What can hang from each mark
z_699: z_57 z_97
z_97: z_327 z_699
z_57: z_249 z_699
z_177: z_97 z_324 z_752
z_709: z_327
z_327: z_97 z_546 z_709
z_752: z_177 z_324
z_324: z_177 z_752

Every row comes from one small tree of marks. The marks that hang from a mark follow it in brackets, in the order of their numbers. Every link used is in the known rows. Which tree was each row made from?
Known rows
z_57[z_249 z_699[z_97[z_327[z_546 z_709]]]]: [ 0.81  0.61 -4.19  0.06  0.83  0.64  0.72 -0.78  0.18 -1.17  0.71 -0.08
 -1.24  1.48  0.00  2.35 -0.05 -1.96  0.59  1.43 -0.16 -2.92  1.05  1.75]
z_97[z_327[z_546] z_699[z_57[z_249]]]: [-1.02 -0.67 -1.32  0.23  0.34  0.18  0.43 -0.75 -0.79 -0.42  0.17 -0.60
 -2.79 -0.64 -0.18  0.37 -0.11  0.56  0.28 -0.07 -0.55 -0.75  2.59  0.74]
z_699[z_57 z_97[z_327]]: [-0.19 -0.29 -0.60 -0.34  0.45  0.30  0.19  0.37 -0.83  1.63 -0.32  0.55
 -0.05 -0.13 -0.21  1.97  0.14 -3.05  0.27  0.38 -2.13  1.77  0.17 -0.51]
z_97[z_327]: [-0.58  0.93 -0.11 -0.95  0.35 -0.45 -0.94 -0.07 -1.23  0.15 -0.77  0.63
  1.22 -0.74 -0.36  0.12  0.24 -0.81 -0.03 -0.68 -1.11  1.78  0.13 -0.06]
z_327[z_546]: [-0.16 -0.64 -3.19  0.29 -1.70 -0.70 -0.84 -0.65 -1.54 -0.14 -0.41  0.02
  0.29  0.61 -0.49 -0.49 -0.94 -0.70 -0.01  1.04  0.03 -0.08 -0.15  0.09]
z_177[z_324]: [ 0.64  0.05 -0.02  0.29 -1.25 -0.27  0.32 -0.75  0.85  0.13 -0.48  0.83
  2.86  0.05 -0.40 -1.44 -0.41 -0.47 -0.33 -0.13  0.72  2.49 -1.20 -0.55]
z_97[z_327 z_699[z_57]]: [-1.47  0.87  0.35 -0.22  0.57  0.15 -0.42  0.06 -1.85  0.31 -0.37  0.48
 -1.37 -0.67 -0.29  0.61  0.27 -0.02  0.10 -1.05 -1.22  1.54  1.50 -0.67]
z_97[z_699]: [-0.99  0.84 -1.12  0.01 -1.11  0.00 -0.57 -0.15 -2.12 -0.69 -1.10  0.16
  0.76 -0.58 -0.34 -0.81  0.02  0.26 -0.18 -0.86 -0.09  1.61  0.39 -1.00]
z_324[z_177 z_752]: [ 1.14  1.69  1.31 -0.34  0.27 -0.09 -1.31  1.19 -2.23  0.45 -0.45  0.07
  0.05  0.47 -0.09 -1.75  0.42  0.48 -0.90  0.91  0.32  1.34 -2.02 -0.08]
z_327[z_97[z_699[z_57]] z_546 z_709]: [-0.24 -0.39 -4.06  1.17 -1.36 -0.29  0.23 -0.98 -1.26 -0.12  1.34 -1.01
 -2.59  3.39 -0.27  1.24 -0.94  0.45  0.45  2.37  0.72 -3.35  0.30  0.43]
z_699[z_57[z_249] z_97]: [ 0.88 -1.20 -2.72  0.40 -1.31  1.04  1.63 -0.19  0.12  0.56 -0.57 -0.75
 -0.40 -0.33 -0.39  1.31 -0.29 -2.71  0.09  0.81 -1.30  1.41 -0.31  0.16]
z_709[z_327[z_97[z_699[z_57[z_249]]] z_546]]: [ 0.17 -3.40 -2.96  1.02 -0.81  0.12  1.76 -0.79 -1.11 -0.10  0.66 -0.76
 -4.69  0.09 -0.15 -1.10 -0.67  0.25  0.33  2.26 -0.29 -0.69  1.80  1.06]
z_177[z_97[z_327[z_709]] z_324]: [ 0.10  2.69  1.57  0.06  0.87 -0.29 -0.62 -0.52  2.21 -0.46  0.52  0.56
  3.52  0.32  0.28  0.04 -0.13  0.87 -0.01 -0.69  1.13 -0.02 -0.99  0.34]
z_324[z_177[z_97[z_327 z_699] z_752]]: [-0.84  1.64  5.72 -0.68  2.28 -0.39 -0.42  1.44  0.11  0.24 -0.17  0.51
  1.40 -1.20  0.75 -1.65  0.77  2.22 -0.55 -3.00  0.60 -0.66  0.29  0.17]
z_709[z_327[z_97[z_699]]]: [-0.24 -1.46 -0.90  0.09 -0.44 -0.26  0.49 -0.06 -2.20 -0.08 -0.40  0.45
 -1.24 -0.43 -0.12 -1.96  0.07  0.10  0.00  0.98 -0.48  1.68  0.45 -0.47]
z_699[z_57[z_249] z_97[z_327]]: [ 0.33 -0.61 -1.00 -0.35  0.50  0.82  1.31 -0.08  0.43  0.92 -0.30 -0.40
 -0.45 -0.71 -0.19  1.83  0.33 -2.53  0.24  0.20 -1.91  1.36  0.61  0.48]
z_327[z_97[z_699[z_57[z_249]]] z_546 z_709]: [ 0.23 -0.86 -4.40  1.14 -1.44  0.18  1.33 -1.41 -0.17 -0.97  1.33 -1.89
 -3.07  2.60 -0.23  1.16 -0.74  0.81  0.44  2.37  0.89 -3.74  0.85  1.41]
z_327[z_97[z_699] z_709]: [-0.15  1.30 -2.45  0.21 -0.97 -0.18  0.06 -0.63 -1.24 -0.93  0.25 -0.80
  0.40  2.04 -0.17  0.29 -0.02  0.68  0.11  1.13  0.71 -1.34 -0.52 -0.04]
z_324[z_177]: [ 0.58  1.45  0.14 -0.36 -0.09 -0.19 -0.40  0.40 -1.99  0.03 -0.29  0.74
  0.61 -0.05 -0.23 -1.30 -0.09 -0.37 -0.49 -0.23 -0.24  2.20 -1.43 -0.04]
z_324[z_752[z_177[z_97]]]: [ 0.77 -1.09  3.03 -0.54 -0.98 -0.05 -1.43  1.55  0.86  0.41 -0.75 -0.38
  1.38 -1.55  0.20 -1.04  0.44  0.85 -0.68 -0.61  0.55  1.52 -2.00 -0.73]
z_57[z_249 z_699[z_97]]: [ 1.08 -1.21 -3.25 -0.07 -0.74  1.00  1.66 -0.25 -0.19 -0.48 -0.66  0.16
 -0.52 -0.09 -0.26  0.95  0.13 -2.64 -0.05  0.52 -0.57  1.02  0.18  0.68]
z_699[z_57[z_249] z_97[z_327[z_546]]]: [ 0.27 -1.64 -2.42  0.19  0.20  0.28  1.05 -0.41  0.22  0.88  0.27 -0.60
 -1.49  0.03 -0.11  1.74 -0.26 -2.38  0.46  1.48 -1.36 -0.65  1.25  0.87]
z_97[z_327[z_546 z_709] z_699]: [-1.23  2.65 -2.02  0.20  0.47 -0.34 -1.48 -0.68 -1.76 -1.43  0.22 -0.03
 -0.09  1.04 -0.06  0.46 -0.16  0.97  0.40  0.18  0.16 -2.36  1.24  0.04]
z_324[z_177[z_97[z_327] z_752]]: [ 0.07  1.12  5.08 -0.88  2.07 -0.64 -0.33  1.38  0.71  0.84 -0.01  0.52
  1.97 -0.82  0.52 -1.24  0.43  1.07 -0.53 -2.34  0.26 -0.30 -0.94  0.85]
z_752[z_177[z_97[z_327[z_709]]] z_324]: [ 0.19  0.42  3.57 -0.97  0.49  0.38 -0.72  0.25  3.59 -0.54 -0.27  0.58
  1.69 -1.98  0.10  0.43  0.29  0.59  0.30 -2.33 -0.25  1.13 -1.99 -1.32]

Write each row's tree
[-0.62 -0.02  5.51 -1.00  1.06 -0.03 -1.77  1.86  0.40  0.17 -0.66 -0.05
  0.78 -2.28  0.60 -0.98  1.46  2.10 -0.49 -1.81  0.25  0.89  0.04 -1.13]	z_324[z_752[z_177[z_97[z_327 z_699]]]]
[ 0.37 -1.37  2.66 -0.12 -1.12 -0.01  0.42  0.08  3.33  0.60 -1.23 -0.04
  2.30 -1.36 -0.16 -1.06 -0.50  0.48 -0.37 -2.10  0.58  0.19 -1.81 -1.13]	z_177[z_97 z_752[z_324]]
[-0.34  1.06  4.55  0.28  0.83  0.57  0.08  0.29  3.08 -0.25  0.90  0.69
  1.00 -0.66  0.46  0.22  0.29  1.46  0.23 -2.37  0.85  0.74 -0.40 -0.85]	z_752[z_177[z_97[z_327[z_709] z_699[z_57]] z_324]]
[-0.48 -0.27 -1.53  0.46 -1.19  0.92  1.06 -0.52 -0.88 -0.65 -0.61 -0.78
 -1.71 -1.01 -0.45 -0.01 -0.19  0.18 -0.09 -0.60 -0.43  1.28  1.11 -0.01]	z_97[z_699[z_57[z_249]]]
[-0.02  1.78 -3.11  0.13  0.36 -0.25 -0.86 -0.33 -0.72 -0.15  0.35 -0.10
  1.28  1.56 -0.02  1.94 -0.28 -2.02  0.61  1.61 -0.63 -2.05 -0.21  0.20]	z_699[z_97[z_327[z_546 z_709]]]
[-0.49 -2.62 -2.77  0.79 -1.43 -0.68  0.58 -0.65 -1.53  0.79  0.81 -0.64
 -2.85  2.09 -0.25  0.38 -0.75  0.10  0.20  1.96  0.31 -1.62  1.08  0.02]	z_327[z_97[z_699[z_57]] z_546]
[-0.19  0.28 -3.83  0.66 -1.27 -0.71 -0.14 -1.03 -1.44 -0.94  0.82 -1.00
 -0.62  2.86 -0.09  0.36 -0.59  0.83  0.34  2.17  1.24 -3.43  0.12  0.37]	z_327[z_97[z_699] z_546 z_709]
[ 0.06 -3.07 -3.24  0.74 -1.44 -0.18  1.69 -1.07 -0.39  0.04  0.86 -1.51
 -3.27  1.33 -0.19  0.18 -0.53  0.50  0.18  1.81  0.50 -1.93  1.53  1.00]	z_327[z_97[z_699[z_57[z_249]]] z_546]
[ 0.54 -1.65 -3.06 -0.28  0.75  0.25  1.06 -0.40 -0.05 -0.19  0.19  0.34
 -1.56  0.04  0.00  1.46  0.13 -2.35  0.31  0.97 -0.61 -1.17  1.81  1.37]	z_57[z_249 z_699[z_97[z_327[z_546]]]]
[ 0.06 -0.16 -1.21 -0.80  1.06  0.30  0.21  0.30 -1.07  0.57 -0.42  1.45
 -0.19  0.22 -0.11  1.77  0.63 -2.92  0.14 -0.29 -1.32  1.22  0.71 -0.03]	z_57[z_699[z_97[z_327]]]
[-0.48  1.26  2.67 -0.14  0.89 -0.20 -2.31  1.19  0.43 -0.88  0.41 -0.78
 -0.02 -0.21  0.69 -0.12  0.64  2.74 -0.04 -0.28  1.23 -2.87 -0.01 -0.34]	z_324[z_752[z_177[z_97[z_327[z_546 z_709] z_699]]]]
[-0.13  0.57  3.02 -0.18  0.34  0.24 -0.21  0.64  0.37 -0.33 -0.54  0.82
  0.05 -1.66  0.30 -1.81  0.05  1.75 -0.44 -1.78  0.72  1.85 -0.84 -1.68]	z_752[z_324[z_177[z_97[z_699]]]]
[ 0.19 -0.52  4.83 -1.26  0.83 -0.25 -1.75  1.78  1.01  0.72 -0.52  0.02
  1.32 -1.89  0.40 -0.49  1.06  0.96 -0.51 -1.06 -0.14  1.27 -1.13 -0.41]	z_324[z_752[z_177[z_97[z_327]]]]
[-0.35 -3.03 -2.52  0.99 -0.88 -0.37  0.67 -0.36 -2.19  0.69  0.68  0.20
 -4.33  0.85 -0.18 -1.01 -0.82 -0.14  0.32  2.24 -0.46 -0.29  1.27  0.06]	z_709[z_327[z_97[z_699[z_57]] z_546]]
[ 0.54  0.74 -3.59  0.57  0.22  0.67  0.71 -0.72  0.38 -0.15  0.75 -1.02
 -1.15  1.22 -0.10  2.83 -0.47 -2.06  0.68  1.81 -1.01 -2.33  0.48  1.24]	z_699[z_57[z_249] z_97[z_327[z_546 z_709]]]
[-0.54  0.05  3.30 -0.78  0.70 -0.60 -0.48  0.67  1.29  0.71 -0.70 -0.03
  2.68 -0.96  0.21 -0.22  0.14  0.67 -0.31 -2.05  0.04 -0.56 -0.17  0.52]	z_177[z_97[z_327] z_752]
[-0.32 -1.97 -1.06  0.49 -0.52  0.14  0.85  0.04 -2.12  0.77  0.08  0.32
 -3.32  0.08 -0.26 -1.06 -0.25 -0.41  0.14  0.97 -0.94  1.79  0.66 -0.38]	z_709[z_327[z_97[z_699[z_57]]]]
[-1.16  3.62 -0.52 -0.35  0.81  0.16 -1.22 -0.32 -1.62 -1.35 -0.39  0.14
  0.90  0.22 -0.12  0.46  0.45  0.64  0.21 -0.92 -0.36 -0.23  0.56 -0.38]	z_97[z_327[z_709] z_699]
[-0.92  0.35  0.16 -0.24  0.57  0.68  0.72 -0.37 -0.68 -0.36 -0.46 -0.39
 -1.85 -1.46 -0.25  0.41  0.46  0.38  0.12 -1.11 -1.09  1.16  1.97  0.32]	z_97[z_327 z_699[z_57[z_249]]]
[ 1.05  0.11  2.23  0.40 -0.69 -0.30 -0.76  0.46  1.57  0.69 -0.32 -0.07
  2.84  0.12  0.23 -1.72 -0.01  1.24 -0.87  0.56  1.86  1.02 -1.61 -0.41]	z_177[z_97 z_324[z_752]]
[ 0.85  3.02  2.67  0.02  1.14 -0.15 -1.50  0.29  1.96  0.00  0.40 -0.07
  3.03  1.00  0.45 -0.32  0.41  1.71 -0.50  0.44  1.62 -0.82 -1.60  0.31]	z_177[z_97[z_327[z_709]] z_324[z_752]]
[ 0.77 -1.83  3.50 -0.05 -1.26 -0.22  0.32  0.28  3.24  0.24 -0.16  0.89
  3.45 -1.77  0.18 -1.72 -0.10  0.36 -0.34 -1.73  1.26  2.78 -1.93 -0.84]	z_752[z_177[z_97 z_324]]
[ 0.13  2.76 -1.64 -0.43  0.65  0.27 -0.58  0.05 -0.59 -0.19 -0.32  0.17
  2.30  0.81 -0.08  1.90  0.33 -2.20  0.35  0.55 -1.20 -0.08 -0.95 -0.21]	z_699[z_97[z_327[z_709]]]
[ 0.11 -2.05 -1.70  0.30 -1.12  0.30  1.94 -0.72 -0.24  0.12  0.29 -1.27
 -2.27  0.44 -0.29  0.25  0.07  0.33 -0.01  0.79 -0.05 -0.02  0.97  0.60]	z_327[z_97[z_699[z_57[z_249]]]]
[-0.92 -1.36  5.40 -1.18  0.65  0.22 -0.40  0.69  2.67 -0.16 -0.87  0.94
  0.80 -3.63  0.31 -0.87  0.82  1.31  0.10 -3.52 -0.34  2.47 -0.04 -2.43]	z_752[z_177[z_97[z_327 z_699]] z_324]
[ 0.00  1.22 -3.39  0.54  0.28  0.19 -0.35 -0.29 -0.66  0.63  0.78 -0.11
 -0.81  2.10 -0.15  2.96 -0.59 -2.46  0.73  1.89 -1.16 -2.03  0.01  0.28]	z_699[z_57 z_97[z_327[z_546 z_709]]]
[-0.33  1.53  4.81 -0.20  0.96  0.13 -0.33  0.30  3.07 -1.05  0.42  0.77
  3.10 -1.23  0.63 -0.75  0.67  2.00  0.11 -2.65  1.37  0.60 -0.51 -0.92]	z_752[z_177[z_97[z_327[z_709] z_699] z_324]]
[-0.34 -2.46 -2.43  0.57 -0.82 -0.80  0.25 -0.40 -2.23 -0.13  0.14  0.27
 -2.24  0.39 -0.04 -1.97 -0.49  0.30  0.18  1.99  0.06 -0.26  1.10 -0.10]	z_709[z_327[z_97[z_699] z_546]]
[ 0.92  1.46  2.34 -0.30  0.45 -0.25 -1.56  1.65 -1.29  0.55 -0.13 -0.18
  0.53 -0.03  0.39 -1.57  0.30  1.33 -1.06  0.51  0.91  0.93 -1.96  0.19]	z_324[z_177[z_97] z_752]
[ 0.71  0.17  2.33 -0.38  0.10  0.01 -0.23  0.48  1.00  0.25 -0.40  0.86
  0.66 -1.37  0.10 -1.42 -0.30  0.52 -0.48 -1.19  0.35  2.22 -2.02 -1.11]	z_752[z_324[z_177[z_97]]]
[ 0.24 -2.38 -1.45  0.55 -0.60  0.61  2.06 -0.44 -0.94 -0.13  0.11 -0.55
 -3.69 -0.75 -0.22 -1.09 -0.09  0.05  0.13  1.09 -0.81  1.36  1.13  0.60]	z_709[z_327[z_97[z_699[z_57[z_249]]]]]
[ 0.45  2.08  3.75  0.07  0.94 -0.29  0.03 -0.20  3.87 -0.08  0.33  0.14
  4.50  0.54  0.34 -0.47 -0.01  1.35 -0.19 -1.73  1.60 -1.69 -1.42  0.61]	z_177[z_97[z_327[z_709]] z_324 z_752]
[ 0.16 -1.21  3.63  0.24  0.60 -1.18  0.19 -0.25  3.48  0.93  0.37  0.37
  3.15  0.13  0.43 -1.56 -0.40  1.30 -0.21 -1.14  1.78 -2.10 -0.01  0.63]	z_177[z_97[z_327[z_546]] z_324 z_752]
[ 0.23  1.13 -3.92  0.08  0.75  0.11 -0.37 -0.37 -0.99 -0.43  0.67  0.80
 -0.82  2.26 -0.02  2.48 -0.20 -2.42  0.60  1.24 -0.39 -2.54  0.52  0.74]	z_57[z_699[z_97[z_327[z_546 z_709]]]]
